What can hang from each mark:
M: E K Q
R: X
Q: C M X
W: E
E: M
D: E
L: X
X: Q R
F: C

(in the rows, 128 means zero)
Known rows, with every way that one mark hangs from another:
{M E K {Q C X}}: [123 196 148 129 113 129 153 113 155 109 156  98 133 140  74 151 128  91
 121  86 102 160]
{R {X {Q {M K}}}}: [ 76  99 102  95 118 126 160 129 127 150 174  86 112 147 104 120 148  97
 107  74 123 135]
{X {Q M} R}: [126 141 119 109 102 126 165 121 104 146 138 160 106 169 145 110 128 127
 138 138 128 124]
{M E}: [141 161 128 143 108 112 192  97 135 136 160 235 133 119 145 125 137 111
  84 152  93 164]
{W {E {M Q}}}: [163 175 144 139 137 114 169 116 140 131 154 167 126 103 139 128 106 119
  26 154 161 168]
{W {E {M K Q}}}: [128 170 137 143 136 117 161 115 161 135 154 116 122 101 131 132 124  93
  16 148 154 158]
{E {M {Q C X}}}: [152 186 129 121 121 123 145 125 132 114 168  96 120 136  66 139 112 122
 107  89 142 170]
{R {X Q}}: [128 145 113 122 123 122 166 134 100 134 163 148 119 142  79 120 132 123
 101 121 130 143]
{L {X R}}: [111 204 158 169 109 107 167 121 104 127 133 252 126 129 134 115 115 180
 109 165  98 139]
{D E}: [131 176 111 158 115  95 198  99 101 134 155 186 134 123 143 110 148 155
 114 149 125 141]
{L {X {Q C}}}: [138 194 153 145 111 121 145 119 100 106 143 184 132 141  55 127 112 155
 127 140  95 152]
{E {M K {Q C X}}}: [118 185 124 127 121 124 138 123 153 117 167  44 116 137  61 143 129  96
  98  82 135 159]
{E M}: [134 151 104 141 115 107 177 107 134 143 171 181 117 114 132 117 137 115
  59 143 126 163]
{L {X {Q M} R}}: [105 173 150 132 102 121 151 126  99 125 134 190 115 170 139 111 111 154
 143 130 107 125]
{M E K {Q C}}: [146 183 150 131 120 127 155 106 160 119 155 155 134 137  83 137 127  93
  94 117 105 160]
{Q C {X R}}: [128 185 128 130 108 117 161 127 100 121 139 147 119 127  89 132 122 158
 139 142 107 148]
{Q C {M K} X}: [ 75 119 111  99 101 121 168 109 135 143 169  80 122 118 101 138 148 122
 134  64  96 156]
{Q C {M K} {X R}}: [ 76 138 119 103 103 122 154 123 128 136 149  84 111 134 115 132 138 130
 145  94  99 140]
{X {Q {M E}} R}: [136 150 131 112 101 128 162 115 122 128 142 173 111 173 163 117 122  94
 131 147 103 133]
{F C}: [123 167 127 179 101 109 194 116 119 158 165 211 135 120 113 129 135 165
  92 162 163 156]
{M K}: [ 96 150 109 145 107 110 187 101 137 157 157 171 123 114 122 124 160 117
  84 135 109 144]
{R X}: [119 136 116 126 126 110 184 125 110 146 173 199 126 106 105 120 136 148
  83 114 119 159]
{R {X {Q C M}}}: [130 105 118  79 122 129 149 135 104 131 175 116 118 140  69 122 119 131
 127  80 119 155]

Rows:
[ 94 144 121 113  99 116 181 122 108 148 149 149 112 138 161 123 133 150
 144 103 117 139]
{Q M {X R}}
[137 171 127 129 126 121 140 116 157 128 166 104 117 131  72 130 126  96
  72 110 136 159]
{E {M K {Q C}}}
[ 59 143 113 116  98 118 173 118 130 152 149 101 109 139 155 126 150 123
 138  96 110 129]
{Q {M K} {X R}}
[107 114 109  94 104 129 152 109 129 141 158  89 115 150  85 125 143 100
 125  99 106 140]
{X {Q C {M K}}}
[139 111 129  80 122 132 147 128 122 112 178 132 124 146  86 127 114  98
 116  87  97 164]
{R {X {Q C {M E}}}}
[112 144 128  99 104 122 162 125 107 133 151 133 115 133 121 128 122 156
 155 103 107 150]
{Q C M {X R}}
[112 104 110  90 118 125 167 131 107 146 174 134 116 147 110 117 130 123
 117  80 129 146]
{R {X {Q M}}}
[146 145 117 107 127 126 148 138  99 120 164 130 122 132  39 126 121 131
 111 121 118 154]
{R {X {Q C}}}
[122 171 159 117 108 127 133 128  98 112 134 169 118 160  98 117 100 162
 151 130  97 136]
{L {X {Q C M} R}}
[101 146 122 116 100 130 155 111 144 131 142 123 108 175 157 121 139  67
 120 138  97 122]
{X {Q {M E K}} R}
[159 198 156 124 113 128 161 114 133 105 157 145 136 141  80 147 111 117
 131  95 111 170]
{M E {Q C X}}
[131 213 145 137 110 121 169 131 110 131 132 152 117 156 117 130 116 151
 141 117 147 134]
{M {Q {X R}}}
[117 123 121  98 104 133 149 103 148 123 162 105 121 154 102 131 138  68
 118 106  83 150]
{X {Q C {M E K}}}
[160 218 164 128 116 130 148 129 126  98 137 148 126 156  93 141 100 125
 140 126 115 153]
{M E {Q C {X R}}}
[ 85 129 123 102 101 124 165 103 154 125 174  96 128 126 117 143 144  87
 126  74  74 166]
{Q C {M E K} X}
[132 160 161 119 106 128 143 109 124 100 159 184 134 152 101 129 105 120
 130 109  70 163]
{L {X {Q C {M E}}}}
[142 140 125  95 107 130 146 124 102 131 140 140 108 165 105 116 114 133
 146 135 115 134]
{X {Q C M} R}
[106 184 134 143 132 119 160 123 157 126 154  60 122 106 123 146 126  89
  42 119 153 158]
{W {E {M K {Q X}}}}
[ 57 121 104 112  97 117 186 107 138 158 170 100 119 125 141 132 160 114
 125  64 107 146]
{Q {M K} X}
[174 197 129 142 133 107 152 113 122 104 166 117 127 138  92 116 114 136
 103 124 153 157]
{D {E {M {Q C}}}}
[149 190 144 119 115 125 164 121 115 123 152 134 130 135  62 142 117 150
 138  86 131 161]
{M {Q C X}}
[109 137 116  99 105 132 139 122 122 134 139  90 105 164  98 119 133 107
 138 129 109 124]
{X {Q C {M K}} R}
[153 208 140 127 123 124 133 138 124 107 147  97 109 150  80 134 101 131
 120 120 145 153]
{E {M {Q C {X R}}}}
[108 115 127 106 106 122 167  95 158 135 172 154 129 120 128 130 142  90
  99 103  73 165]
{Q C {M E K}}
[ 98 184 114 139 116 120 156 120 156 132 166  62 114 144 102 139 140  89
  90  82 145 149]
{E {M K {Q X}}}
[147 170 145 128 141 121 144 118 158 121 154  99 125  96  93 138 113  99
  25 147 145 168]
{W {E {M K {Q C}}}}
[160 181 127 125 111 126 146 127  96 119 127 154 112 157  75 120 117 137
 133 175 119 132]
{X {Q C} R}
[121 216 152 163 108 118 149 128  94 115 123 201 118 163 107 116 112 153
 127 170 106 124]
{L {X Q R}}
